What can hang from each mark:
toza: borel peli pizaz rima
peli: borel nipete tofi toza
pizaz: borel toza
zagu: borel nipete peli tofi
rima: toza
nipete: borel tofi
tofi: borel nipete peli toza zagu
borel: tofi toza

Every row comes from one small tree of marks. Brackets hold a mark, then the marks that hang from it, in alphabetical order. Every link used is in the known rows. Which tree was each row made from?
Known rows:
[borel toza]: [-42 -39  45  16   8 -34 -54  17 -37 -59 -41 -79 -33  60  40  80   5 -11
  55  10   6  11   6  15  -9  40   9  17  12 -49 -14  66  24  39 -19  34
 -21   1 -44  12 -53]
[pizaz borel]: [-37 -27  38  13  -5 -43 -32  -6 -25 -49 -31 -73 -17  51   9  75  32 -10
  45  19   0  23   3   6 -11  64  64  31  24 -29 -13  38  23  35 -11  26
 -11  11 -11  12 -55]
[tofi zagu]: [-52 -27  43  23   1  -8 -39 -19 -30 -69 -11 -67 -30  27  25  50  31 -12
  27  -5  -5  44  15  12 -34  34  23   3  11 -33 -14  31  38  38  -3  15
 -14 -10 -12  -1 -62]
[peli tofi]: [-24 -26  33   5   5   0 -28  -3 -44 -35 -33 -47 -36  23   6  54  47 -13
  50   5   3  35  18  -6 -32   7  49  41  35 -55  -4  43  15  18  16  13
 -16  23   3  42 -38]
[pizaz [toza borel [peli nipete] rima]]: [-34 -34  22  14 -66 -22 -42   5 -40 -62 -47 -92 -28  47  29  62  42 -20
  75  39  14  10 -12   1 -15   5  42  32   7 -65 -12  45   0  48  -3  26
  -9  14 -17  35 -59]
[pizaz [borel [toza peli rima]]]: [-49 -37  26  28 -14 -40 -48  37 -17 -66 -66 -72 -19  87  33  90   8 -37
  62  39  -1  20 -19  11  -1  78  57   6   0 -57   4  43  35  40 -36  20
 -23  13 -21  15 -50]
[pizaz [toza borel]]: [-32 -38  36   3 -29 -44 -40 -14 -44 -66 -28 -93 -38  50  28  75  43   6
  72   6  28   3  11  16  -5  16  16  34  22 -45 -27  53   1  42   0  33
 -10   8 -42   7 -68]
[zagu nipete peli [tofi [toza pizaz rima]]]: [-29 -36  -2  28  -7 -30 -72  57 -76   6 -68 -54 -67  20  25  62 -10 -53
  10  14  45  36 -24  -1 -48  -4  40  42  47 -30  -2  14  21 -17  -5  47
 -34   4  40  33   5]
[zagu [tofi peli]]: [-45 -40  48 -15   3 -14 -29  14 -49 -44 -52 -67 -46  43  -8  53  61 -21
 -17 -11  11  42  -3 -10 -50  16  33  56  35 -34   9  29  16  17 -10  30
  -6   2  24  43 -32]
[peli nipete]: [-30 -27  41  17 -18 -16 -40  -3 -38 -43 -24 -78 -20  21  17  48  29  -8
  46  19  -7  18   6  -6 -30  14  44  40  20 -42 -18  52  11  35   6  28
  -8   6  -9  37 -49]
[tofi borel [zagu nipete [peli [toza rima]]]]: [-41 -52  15  46  27 -15 -51   8 -36 -65 -32 -33 -41 -36  50  71 -28 -32
  27   9   1  53 -54   9 -66  11  24 -22  46 -14  -1  32  49   7 -10  52
 -10 -44  15  21 -36]
[borel [toza [peli [tofi nipete]] rima]]: [-37 -34  23  27   8  -5 -50  40 -50 -62 -55 -35 -40  31  18  55  17 -58
  53  43 -14  12  -6   5 -53  23  55  17   2 -80  14  59  30  29  -1  16
 -32   5  -6  47 -32]
[tofi borel nipete [peli toza]]: [ -44  -38   52    4   30  -11  -43   -1  -33 -112  -29  -56  -40  -13
   10   71   28  -16   19   27  -19    6  -33   26  -69   23   15   -6
   51  -29    1   58   29   20  -16   41  -11  -27  -34   33  -33]
[borel [tofi [peli nipete] zagu] [toza pizaz]]: [-37 -23  24   3  -3 -10 -55  39 -11 -59 -13 -50 -34  -2  30  38  37 -20
 -10  29  -8  29   3  15 -51  -7  -8   3  39 -29  23   3  47  28 -41 -21
 -17 -19  19  40  12]
[rima [toza [peli [borel tofi] nipete] pizaz]]: [-26 -20   6  12 -84  11 -39  32 -17 -41 -47 -80 -34   8   4  68  67 -40
  29  42  11   1 -29 -22 -36  -5  50  25  45 -18  -2  -2  11  -6   6   5
 -21  44  21  44 -20]
[toza [borel [tofi nipete]] rima]: [-21 -37  28   2 -43 -36 -38  24 -62 -63 -16 -73 -34  23  -4  67  52 -40
  30  16  -5 -19  10   0 -60   9  60  47  29 -37   5  31  27  58  16  35
 -14   2  19  30 -36]
[toza borel [peli nipete] pizaz rima]: [-32 -44  22   2 -92  -1 -57  42 -21 -44 -42 -81 -18  76  21  64  59 -13
  63  44  11   6   4  22 -41  -9  47  17  18 -34  -8  16  17  41  -7  16
 -21  48   1  36 -39]
[zagu [nipete [borel [toza rima]] tofi] peli]: [  8 -57   7  38  44 -65 -56  66 -58 -39 -61 -40 -32  30  26  47 -40 -47
  10 -23  33  30  15  15 -49  -2  59  19  68  -7  11  11  30   6 -20  42
 -12 -36  33  37 -44]
[tofi borel peli [zagu nipete]]: [-43 -56  25  11  23   2 -41 -11 -28 -79 -16 -43 -14 -11   5  42  24 -16
  -9  10 -11  64 -29  41 -84 -16  19  -7  49 -15  10  10  60  19 -16  27
  -1 -59  14  20 -50]
[zagu borel tofi]: [  1 -52  23   2  -5 -42 -36  10 -39 -30 -30 -44 -38   6   8  68  25  -6
   7  -8  13  16 -22 -19 -43  -2  36  63  41 -22 -18  34  26   1  22  58
 -18  17  20  22 -51]
[pizaz [toza [peli [nipete borel tofi]] rima]]: [  7 -15   2  35 -20 -33 -37  25 -54 -71 -51 -55 -36  34   4  33  24 -35
  27  11  18  23  23 -10 -18  14  81  19  38 -48 -11   8   2  19   1   5
  -8  -7  12  41 -54]
[peli [tofi borel nipete toza]]: [-14 -14  17  23  34  -1 -52  -6 -55 -87  -9 -17 -42 -43   7  42  20 -26
  39  41 -12   0 -17  18 -55  -8  25  28  47 -58  -6  46  35   4  18  21
 -24 -10 -21  41 -16]
[tofi [toza borel pizaz] [zagu nipete peli]]: [-35 -36  19  23  -4 -30 -73  20 -37 -35 -13 -64 -28   3  54  48  -4 -18
  29  16  39  28  -5  57 -61 -32 -14 -10  57   3   1  -6  37  -4 -16  13
 -24  -3  -9   5 -26]
[borel tofi [toza rima]]: [-32 -33  25  16  -9 -33 -47  47 -49 -51 -49 -72 -47  49  29  83  16 -36
  37  13   2  12   1 -13  -5  36  37  36  19 -63   3  45  30  49 -14  27
 -24  -3  -1  23 -21]
[rima [toza borel [peli nipete] pizaz]]: [ -34  -45   46    2  -92   -5  -39   24  -19  -59  -53 -101  -19   63
   20   71   72  -13   65   40   18   -8  -10   25  -36  -17   36   15
   28  -24  -10   19   14   19   -8    6  -16   49  -24   22  -60]
[rima [toza borel]]: [ -37  -57   64    2  -45  -28  -23   -4  -35  -77  -39 -108  -30   62
   12   83   63   -9   66    0   19   -7    0   11  -19    6   27   36
   31  -24  -19   46   21   35   -2   34   -5   20  -34    8  -79]
[tofi nipete [toza rima] zagu]: [-51 -11  31  47  16 -17 -58  -7 -57 -97   2 -65 -45   0  18  40   7 -52
  33  25 -15  17   6  10 -39  36  22  -2   7 -54 -18  44  50  38   0  24
 -21 -33 -23   2 -33]
[rima [toza [peli [nipete [borel tofi]]] pizaz]]: [  1 -35  22  18 -61 -17 -31  39 -18 -55 -58 -70 -18  37  12  56  54 -25
  25  29  11   1   5   5 -35  -8  77  14  64 -13   5 -19  13   2 -20 -15
 -37  31  17  31 -36]
[pizaz [borel [tofi [peli nipete]]] [toza rima]]: [-22 -18  18   9 -14 -44 -22  12 -31 -50 -45 -70 -34   3 -11  48  57 -43
  23  45  -1  29 -20 -30 -12  39  73  56  45 -60  17  21  10  43 -24  10
   1 -26  45  58   7]
[rima [toza [peli nipete]]]: [ -48  -32   58   26  -45    3  -24    3  -32  -63  -65 -105  -24   41
   16   59   53  -37   47   28    1   20  -21   -7  -27   17   57   23
   16  -49   -8   41    8   20   -2   15  -14   16  -17   25  -67]
[pizaz borel [toza [peli nipete [tofi zagu]]]]: [-23   6   9  36   3 -16 -25 -28 -17 -55 -18 -18 -18 -38  19  25  31 -23
  46  57 -12  48 -18 -15 -26  28  60  14  11 -65   9  16  22   5  -2 -30
  -8   0  19  42 -39]
[nipete [tofi borel toza zagu]]: [ -29    9   20   30   29   -1  -52   -3  -49 -114    6  -33  -46  -19
   19   37   23  -21   -8    2   11   33    5   26  -37    8   -9   -8
   46  -34   -7    4   55    3    3    5   -4  -27  -20    3  -32]
[zagu [nipete borel tofi]]: [ 24 -36   7  21  20 -58 -39  19 -71 -46 -26 -50 -16  21 -10  47 -10 -15
   1 -16  24  16  36  15 -49 -17  78  25  66  -5 -10   6  22  -3  11  21
  -2 -24  16  18 -77]
[nipete [borel [toza rima]] [tofi peli zagu]]: [ -16  -46   22   17   52  -34  -43   36  -24 -113  -19  -40  -36   42
    6   32   16  -31  -11  -21    3   41   38   23  -37   12   21  -12
   54  -16   17   -3   62   28  -46   -1    0  -49   13   27  -37]

Write each row's tree:
[-15 -31 -14   9 -22  -2 -56  21 -27 -39 -20 -36 -66   6  13  91  24  -6
  84  34  12   5  -6 -35  -9   4  37   8  45 -33 -19  42  21 -10  11  25
 -20  51   0  55  -3] | [peli borel tofi [toza pizaz rima]]
[-27 -24  45   9  -3 -42 -56  -1 -57 -86  -2 -85 -31  17  22  59  16 -14
  53  27   4 -34   8  32 -37   1   7  28  31 -40 -17  51  17  28   3  32
 -15   0 -57  13 -52] | [tofi nipete [toza borel]]
[-13 -23  12  45   2 -13 -51   4 -20 -94 -12 -54 -11  15  42  22  -7 -24
  37  31 -15  23   7   9 -20   4  41 -14  30 -39  -6   1  39  17 -30  -7
 -24 -13 -14  22 -43] | [tofi [toza [peli [nipete borel]] rima] zagu]
[ -5 -31  38 -12  15 -51 -40  19 -69 -61 -26 -80 -36  10   2  73  16  -7
   7  -1  34  -1   1  20 -55 -38  19  18  73 -13  17  27  13  -7  -1  20
  23 -17 -14  37 -52] | [zagu [nipete [tofi [peli [toza borel]]]]]
[-18 -20  27  18 -50  -4 -24  16 -16 -38 -58 -47 -20  20  -7  55  66 -31
  61  64   5  22 -19  -6 -32  13  82  25  35 -43   6   9  22 -11  -1 -24
 -19  50  21  48 -26] | [rima [toza [peli nipete tofi] [pizaz borel]]]
[-15 -43  23   0 -58 -33 -60  25 -32 -55 -15 -76 -38  36  32  86  19   9
  90  42  12 -24   0  -2 -14  -7  23  14  30 -32 -23  51  18  31  -8  31
  -7  36 -27  32 -29] | [peli nipete [toza borel pizaz rima]]
[-40 -13  33  32  23 -24 -48  31 -21 -41 -23 -42 -32 -35  62  30   1 -38
  -3   5  -4  36 -14  -5 -53  15   5  20  34 -32  27  18  30  28 -26   7
 -21 -22  27  45 -10] | [borel [tofi [zagu [peli nipete]]] toza]
[-10 -24  -9  25  42 -13 -50  10 -47  -4 -29 -37 -41 -48  26  45 -17 -37
  38  15  29  31 -33 -12 -45 -40  23  39  75 -23   7  24   9 -37  14  35
 -15   1  16  66  -8] | [zagu nipete [peli borel [tofi toza]]]
[-31 -11  29   4  12 -34 -33  27 -35 -64 -48 -79 -37  37   0  66  49 -44
  12  32   2  23 -12  -6  -3  44  50  40  62 -50  25   3  25  26 -38   4
 -11 -11  19  36  21] | [pizaz [borel [tofi peli [toza rima]]]]
[-33 -54  40  29  25 -22 -37   4  -1 -40 -28 -46 -21  -8  48  43  27 -22
  13 -20   8  63 -23  16 -67  10  10   7  50   5  -4   6  37  12  -1  51
 -24  -3  19  16 -47] | [tofi [zagu borel peli]]
[-68 -26  52  39  24 -10 -42  -3 -33 -59 -24 -54 -32  -9  29  27  25 -51
   1  -7 -11  49   2  24 -90  41  30  -3  24 -15   3  29  35  33  -2  35
 -23 -23  13  20 -45] | [tofi nipete [zagu peli]]
[-19   0  15  20  -5 -48 -39  20 -47 -54 -34 -74 -36  30  13  76  23 -40
  36  33   5   4  -7 -18  12  53  62  42  42 -57   5  18  25  27 -18  11
 -20   2   5  21   1] | [pizaz [borel [tofi [toza rima]]]]
[-10 -23   8  16 -11 -34 -44  24 -28 -41 -36 -29 -50  26  10  93  25  -9
  85  50   8  13  -1 -20   0  44  70  11  37 -46  -7  36  27   3  -6   4
 -21  43   6  37  -2] | [peli tofi [toza [pizaz borel] rima]]
[ -3 -29  17  17   9 -36 -30  -1 -23 -73  -3 -41 -14   7  21  41  20  -8
  -3 -13  -7  27  32   6 -37  17  52   8  55  -7   6 -12  41  27 -15  -7
 -25 -17  19   7 -51] | [nipete [borel [tofi zagu]]]
[-20 -30   9  21 -20 -21 -51  -2 -30 -57  -4 -71 -44 -11  22  79  -5  -9
  77  32  -7 -11 -26 -51  -4  13  34  24  29 -32 -30  70  13  16   6  53
   4  11 -18  57 -34] | [peli borel nipete [toza rima]]
[-32 -42  24  17  10 -38 -41  25 -69   9 -64 -51 -46   1  16  52  -2 -40
 -14 -17  30  47 -26 -10 -73   3  56  60  42 -19   6  30   9  -7   8  54
 -15  -6  49  38 -44] | [zagu nipete peli tofi]
[  3 -39  10  42  33 -47 -58 -13 -43 -52   4 -52 -18 -40  38  52 -33 -13
  26  20  10  28 -32  20 -40 -35   2   4  50 -18 -20  20  49 -10  10  38
 -14 -32 -21 -11 -55] | [tofi toza [zagu borel nipete]]
[-49 -42  30  -1   8  -8 -39  -3 -28 -74 -14 -76 -29   8 -18  49  51 -36
  12  13 -15  16  -8   6 -71  15  27  20  43 -11  -6  39  19  25  -1  46
  -3 -16  -1  52 -38] | [tofi nipete [peli borel]]
[ -9 -59  19  12   1 -55 -67  38 -12 -67 -38 -55 -23  77  40  76  -4  13
  59  11  13   2  36  39  -9  26  23  -7  44 -13 -23  28  34  25 -39  18
 -42  13 -39   6 -47] | [nipete [borel [toza pizaz]]]
[-50 -29  -3  28 -44  -4 -48   3 -30 -60 -53 -85 -49  53  19  79  38 -35
  66  23  19  31 -23 -18  -3  44  46  16  11 -54 -26  39   4  27   2  42
 -20  16 -18  25 -51] | [pizaz [toza [peli borel] rima]]
[-29 -47  30  -4 -52 -33 -61  29 -36 -61 -30 -84 -48  71  36 107  27  10
  87  26  21 -15   9  11  -7  15  21   0  31 -28 -23  48  20  30 -12  34
 -18  42 -40  14 -36] | [peli [toza borel pizaz rima]]
[  5 -25  26  27 -47 -15 -36  40 -32 -71 -56 -68 -26  46  -7  42  54 -27
  16  14  23   7  25  14 -39  -7  73   3  60  -7  -5 -18  17 -10  -6 -15
 -16  26   9  27 -54] | [rima [toza [peli [nipete borel tofi]] pizaz]]
[  7 -52  17  33  48 -64 -60  57 -52 -15 -52 -42 -33 -16  34  58 -32 -40
  -3 -13  42  32 -28  19 -69 -25  20  30  71  -5   7  18  28 -15  11  63
  -9 -24  18  36 -45] | [zagu [borel toza] [nipete tofi] peli]
[-21  -9  20  -4  -4 -40 -52  24 -29 -42 -28 -48 -39   4  -7  42  33 -14
  -3  53  12  12 -16  -6 -28  12  28  48  51 -30   7   3  21 -10 -30  -2
  -8  11  19  52  18] | [zagu [tofi [peli nipete] [toza [pizaz borel]]]]
[-30 -32 -18  16 -43  23 -56  36 -31 -43 -32 -29 -45  19 -15  55  54 -50
  49  50  -5  17  -4  -6 -70   3  66  12  25 -38  -4  17  27   5  25  20
 -31  44  28  60 -16] | [toza [peli borel [tofi nipete]] pizaz rima]
[-26 -13  26   7 -42 -35 -35  10 -57 -69 -36 -81 -32  16  22  66  54 -35
  26  35  12 -13  -8  18 -52  18  46  30  25 -54  11  23  -3  35  11   8
 -22   7 -14  17 -54] | [pizaz [toza [borel [tofi nipete]] peli]]
[-22 -11 -18  13 -41 -10 -68  40 -38 -44 -20 -70 -58  26  13  77  34 -32
  37  32  23  -3  -2 -18   0  10  23  25  52 -32 -13   4  23   8  -1  23
 -31  29   5  29  19] | [peli [borel [tofi [toza pizaz rima]]]]
[-33  -3   8  36 -32 -47 -32  17 -53 -60 -59 -65 -40  21   1  68  40 -68
  27  54  -5  12 -22 -12 -31  80  99  27  13 -68  11  21  12  39  -1  13
 -26  -5  23  19 -29] | [pizaz [borel [tofi nipete]] [toza peli rima]]
[ 17 -38  -2  28  -9 -52 -68  64 -38 -66 -24 -37 -34  45   7  45  -3 -17
  36  14  17  -4  43  11 -20   0  46  16  48 -21 -17  16  39  24 -20  13
 -15   1   8  42 -26] | [peli [nipete [borel [toza pizaz rima]] tofi]]
[-33 -37   0  14 -38 -15 -64  23 -24 -52 -20 -71 -61  41  22 107  14  -7
  79  28  15  -2 -10 -25  -1  32  25  -5  34 -21 -36  47  21  10  -4  46
 -21  37 -23  27 -22] | [peli borel [toza pizaz rima]]
[-20 -27 -30  22 -21  20 -54   9 -27 -22  -9 -15 -26 -19   7  48  18 -23
  27  37   9  47 -14   9 -73 -36  40 -14  35 -17   4 -11  43 -28  19  -8
 -21  20  30  35 -39] | [toza [peli borel [tofi [zagu nipete]]] pizaz]
[ -6 -58  35  -8  26 -45 -39  44 -13 -53 -45 -59 -26  13  29  73  32 -15
   1   8   7  17 -28  10 -38  -8   4  34  71 -25  21  18  30  19 -19  33
 -21 -10   4  36 -12] | [zagu [borel [tofi peli] toza]]
[-39 -26  20  29 -17 -55 -36  -8 -36 -60 -49 -80 -40  57   6  79  31 -28
  75  27  13  29  -7 -15  17  78  71  30  12 -57 -25  50  15  45 -10  35
 -13  -6  -6   9 -44] | [pizaz borel [toza rima]]
[-46 -34  40   0  26   5 -47   2 -27 -99 -39 -73 -33  28  18  58  44 -11
  18  20   5  32 -24  37 -30   6  -9   9  62 -38   2  26  29  16 -30  28
 -19 -20 -38  27 -13] | [tofi borel peli toza]
[-30 -19  22  16  -4 -27 -53  16 -73 -49 -41 -66 -67  37  14  65  17 -35
  23   5  18  11  -5 -26  -3  25  32  55  19 -63 -14  47  20  13  -1  38
 -18   7  -1  22 -19] | [zagu [tofi [toza rima]]]
[-21 -15   4  26  -2 -24 -43   5 -18 -58  -9 -13 -49   1  17  75  21  -9
  66  47  -7  29   1 -13 -12  42  54 -15  29 -38  -2  22  52   3 -13 -15
 -16  23  14  22  -7] | [peli [tofi zagu] [toza [pizaz borel] rima]]
[-43 -52  26  -2 -83  -1 -53  45 -25 -51 -58 -90 -26 111  21  83  67 -14
  63  28  21  15  12  37 -34  12  44   3  19 -33  -7  11  23  39 -11  21
 -32  53 -12  14 -48] | [toza borel peli pizaz rima]
[-40 -29  21  16  -5  -7 -42  10 -12 -24 -24 -66 -27 -13  25  41  22 -24
  31   4   5  29 -22 -21 -48   6  28  38  47  -4  -9  35   2  14   3  53
  -9  14  18  71 -29] | [zagu [peli borel nipete]]
[-18 -16 -19  24 -33  13 -38  -2 -32 -40 -36 -41 -46 -13   5  45  39 -34
  70  46   3  26 -29 -48 -17  -7  58  40  21 -71  -8  42  -1   9  20  18
 -10  21  21  78 -21] | [pizaz [toza [peli borel nipete tofi] rima]]
[  0 -50  26  12   5 -53 -41  11 -54 -42 -17 -34 -40 -24  -9  57  19 -27
  -5   7  -3  -2 -26 -15 -77  -1  47  62  34 -20 -21  44  29   6  36  67
 -18   2  25  25 -54] | [zagu borel [tofi nipete]]
[-35 -31  18  34  34 -40 -53  34 -43 -23 -36 -45 -31 -24  56  50 -25 -47
 -12  -4  14  46 -22  13 -65   5  16  10  41 -24  28  13  39  13 -20  19
 -23 -43  30  20 -28] | [borel [tofi [zagu nipete peli]] toza]
